Every row comes from one small tree of marks. The marks that hang from a mark follow it in brackets, in the order of their numbers. Every link used is in the known rows. Which tree was each row made from?
Known rows:
Z_353{Z_535{Z_629{Z_920{Z_437}}} Z_738}: [  8.1  48.6 -31.0  -5.4   6.4 -34.4 -10.9  -1.2   3.8   9.2 -33.0 -13.7
  31.9  -4.8 -38.5 -26.5  14.7   2.5   9.4]
Z_437{Z_211{Z_629{Z_535}} Z_920}: [ 10.1  28.4  -7.8  -1.2 -11.7  17.3  12.8  46.1   6.8   5.1  -7.8 -11.7
   3.5   9.5  37.2 -20.4  22.4   2.7   3.1]
Z_743{Z_437{Z_920{Z_629{Z_211 Z_738}}}}: [ 11.4   9.3  18.5   2.9 -21.4  -9.1  12.4  41.7   8.1   2.6   0.0 -17.5
  10.1 -11.3  10.5  17.9  13.7  12.9  25.8]
Z_535{Z_353 Z_629{Z_738 Z_920{Z_437{Z_211}}}}: [ 19.4   4.6   7.5 -13.1   8.2 -18.3 -25.1   6.7   4.6  14.3 -17.1 -23.8
   5.0  12.4 -42.8 -25.3  13.6 -17.3  -9.3]
Z_743{Z_437}: [ -7.7  13.8  11.0   3.0 -20.0  -1.2  -1.2  46.0  14.2  10.5  12.1 -15.8
  19.2 -17.7  37.5  -1.5   6.0   0.8  29.2]
Z_738{Z_353}: [-21.8   9.5  10.5   1.5  -7.0  10.7  -5.4  36.5  11.3  25.5  11.7 -23.1
   0.1  -0.6  37.6 -17.7  18.5 -17.0  12.8]
Z_437{Z_211 Z_920{Z_629{Z_535 Z_738{Z_353}}}}: [  5.8  21.6   9.1  -2.0  -2.0   2.0  19.9  29.3   1.0   3.8 -21.1 -18.3
 -11.6   4.0  -2.0 -13.4  30.3   7.9  10.9]
Z_738{Z_353{Z_535{Z_629{Z_920}}}}: [-12.2  22.9   0.8  -2.7   0.7  -4.8 -11.8  18.8   6.2  29.3 -15.2 -23.8
   4.3   9.1  10.7 -15.7  19.0 -22.7   9.6]
Z_437{Z_211{Z_629{Z_920}}}: [ 14.1  15.6  -4.0  -1.5  -8.4  12.1  -9.9  44.6  11.7  13.3   1.6 -19.7
  11.4  -1.4  20.4 -25.6  15.2  -3.5   3.2]
Z_738{Z_353{Z_535{Z_629{Z_211 Z_920{Z_437}}}}}: [-10.6  17.3   8.3  -2.5  -3.6  -7.8 -14.4  15.3   4.2  22.7 -11.1 -27.0
   6.3   5.9  -0.9 -13.0  19.7 -17.6   6.9]
Z_629{Z_211 Z_535{Z_353{Z_738}} Z_920{Z_437}}: [  5.3  -1.8  24.2  -4.1   1.5 -25.6 -32.6   6.6   2.6   2.6  16.5 -24.8
  -9.8 -27.1 -67.3 -42.0  25.6   7.2   3.8]
Z_629{Z_211 Z_920{Z_437}}: [ 18.3 -19.7  23.9   2.1 -14.5 -19.3 -21.8  32.6  15.0   5.2   2.9 -27.0
   8.8 -25.2 -31.3 -14.1  20.9   6.6   2.5]
Z_629{Z_211 Z_920}: [ 18.7 -23.4  24.2   2.6 -14.3 -12.5 -20.4  30.9  19.3  18.3  -7.9 -26.1
   6.5 -23.8 -20.8 -13.5  22.6  -2.4  10.5]
Z_211{Z_629}: [-10.0  20.7 -15.8   2.6 -14.8   6.9 -27.9  52.9  14.5  16.7  27.7 -14.5
  27.6   5.7  29.4 -14.3   9.4  -5.7   4.9]
Z_629{Z_738 Z_920}: [ 10.1  -4.5  22.1   5.7   0.0 -22.5 -19.0  30.9  18.4  13.0  -1.5 -26.0
  -6.5 -10.0 -32.4 -27.1  18.8   2.1  14.4]
Z_738{Z_353{Z_535{Z_629{Z_211 Z_920}}}}: [ -9.9  15.3   8.7  -2.3  -3.8  -4.4 -13.1  14.7   6.1  28.7 -16.2 -26.3
   5.6   6.2   4.0 -12.2  20.4 -22.1  10.9]
Z_211{Z_629{Z_920}}: [ 12.1  12.3 -12.4   2.0  -8.8  -2.2 -31.2  55.7  14.0  18.1  23.5 -16.8
  14.1   3.4   9.7 -16.9  11.7  -3.4  -0.7]
Z_353{Z_535{Z_629{Z_211 Z_920{Z_437}}} Z_738}: [ 11.4  38.2 -20.2  -4.7   0.0 -33.7 -12.4  -7.4   3.7   8.8 -33.9 -17.3
  33.4  -9.5 -48.0 -22.2  16.9   3.3  11.8]
Z_353{Z_535 Z_738}: [-18.5  52.6 -26.4   0.1   5.9 -20.4  -1.2   3.9  11.3  10.0 -19.4 -15.0
  35.3 -13.0  -4.0 -28.3  16.0   0.9  22.0]
Z_743{Z_437{Z_211}}: [  0.6  16.9  14.7   0.5 -19.6   8.6   9.9  41.8  11.4   7.4   1.3 -18.0
  14.3 -17.6  41.5  -6.9   7.5   1.9  28.8]

Which tree is each row?
[  6.6  23.0   7.1   0.2  -4.0   7.9  -8.7  31.1   7.3  13.2   0.5 -27.0
   1.6   6.2   5.5 -26.8  17.0  -5.6   7.6] : Z_437{Z_211{Z_629{Z_738{Z_353{Z_535}} Z_920}}}
[ -4.7   8.7  40.8   4.2   5.1 -20.0 -22.2  20.3  -0.8   1.8  20.2 -30.8
 -39.1  -8.3 -57.9 -52.8  26.0   9.5  13.2] : Z_629{Z_535 Z_738{Z_353} Z_920{Z_437{Z_211}}}
[ 17.6  19.9   7.1  -1.5 -16.8   2.8  24.4  46.6   5.5   2.3 -12.2 -14.5
   8.3  -9.3  33.2  10.9  13.9  10.5  21.3] : Z_743{Z_437{Z_211 Z_920{Z_629}}}
[ -1.8 -18.3  51.9   7.9 -10.7 -27.1 -34.5  12.3  11.4   9.5   7.6 -30.4
 -20.0 -24.2 -77.1 -38.9  28.2   8.1  26.4] : Z_629{Z_211 Z_535 Z_738 Z_920}
[  8.8  20.5  12.7   0.8 -18.5   6.4  -4.0  47.5   5.9   7.2  15.7 -17.9
   4.5 -12.5  23.0 -13.3   8.0   5.4  23.7] : Z_743{Z_437{Z_211{Z_629{Z_535 Z_920}}}}
[  7.8  27.7   7.5   0.9 -10.7  17.0  14.4  38.7   3.4   5.1  -2.2 -17.9
  -9.2  15.4  24.7 -22.8  23.8   3.1   5.8] : Z_437{Z_211{Z_629{Z_535 Z_738{Z_353}}} Z_920}
[ -8.7   6.1  28.2   6.3   2.5 -35.2 -34.3  26.3   7.1  -2.0  21.1 -23.6
 -20.4 -15.0 -68.0 -49.1  22.2  15.3  14.5] : Z_629{Z_535 Z_738 Z_920{Z_437}}
[-22.2  32.7  -9.6  -1.3  -1.6 -21.9 -19.6   7.0  12.5  18.4 -31.3 -18.3
  33.8   7.6 -12.7 -15.8  14.4 -15.8  18.0] : Z_353{Z_535{Z_629{Z_738}}}
[-12.8  31.4   2.6   0.7  -7.4  -0.2 -11.1  32.5   4.8  -3.7  17.4 -25.0
  17.6   2.7   7.4 -24.6  13.3   3.8   0.9] : Z_920{Z_437{Z_211{Z_629{Z_738{Z_353{Z_535}}}}}}
[ -5.8  32.2  -8.2  -4.3  -4.4  14.7 -11.2  28.8   5.2  10.1  10.8 -16.7
  11.8  -1.1  13.6 -38.2  16.1  -3.6   8.4] : Z_437{Z_211{Z_629{Z_535{Z_353{Z_738}}}}}
[-23.9   1.3  22.0  -1.3  -1.3 -21.5 -33.5  10.0   4.0   9.9  11.5 -25.4
   5.7 -12.1 -62.7 -13.3  25.7   2.6  19.6] : Z_920{Z_629{Z_211 Z_535{Z_353} Z_738}}
[-22.6  24.3 -13.5  -5.9   8.8 -18.9 -26.5  21.9   2.0  12.8   9.8 -13.6
  11.4 -10.9 -35.5 -20.7  22.5   2.0  12.7] : Z_920{Z_629{Z_535{Z_353{Z_738}}}}
[ 27.2  18.3 -18.8 -16.0  10.3 -22.3 -21.4   5.1   1.6  15.3 -16.1 -14.8
  15.2   4.5 -37.2 -26.6  12.3 -11.4 -12.1] : Z_535{Z_353{Z_738} Z_629{Z_920{Z_437}}}
[  7.7  19.4  24.3   2.1 -17.2   6.9  -2.2  41.5   2.6   8.2  20.8 -23.1
  -7.0  -7.8  16.3 -14.5   9.3   4.3  26.0] : Z_743{Z_437{Z_211{Z_629{Z_535 Z_738{Z_353} Z_920}}}}
[ 20.2   3.6  13.2  -4.1  -6.0 -16.5 -18.3  20.5   3.4  14.5 -16.0 -23.6
  -1.5   8.9 -37.2 -22.6  16.1  -5.0   1.9] : Z_535{Z_629{Z_738{Z_353} Z_920{Z_437{Z_211}}}}
[ 14.6  17.0  17.8   2.0 -19.4   5.2  -0.3  44.9   8.0   5.9  13.0 -21.3
   6.5 -10.0  20.2  -7.7   6.3   6.0  23.6] : Z_743{Z_437{Z_211{Z_629{Z_738 Z_920}}}}
[ 14.9  19.2  12.3   0.2 -20.0   9.3  28.3  45.8  10.1   3.2 -11.2 -14.9
   8.1 -10.0  50.7   2.0  12.1   6.0  22.8] : Z_743{Z_437{Z_211 Z_920}}
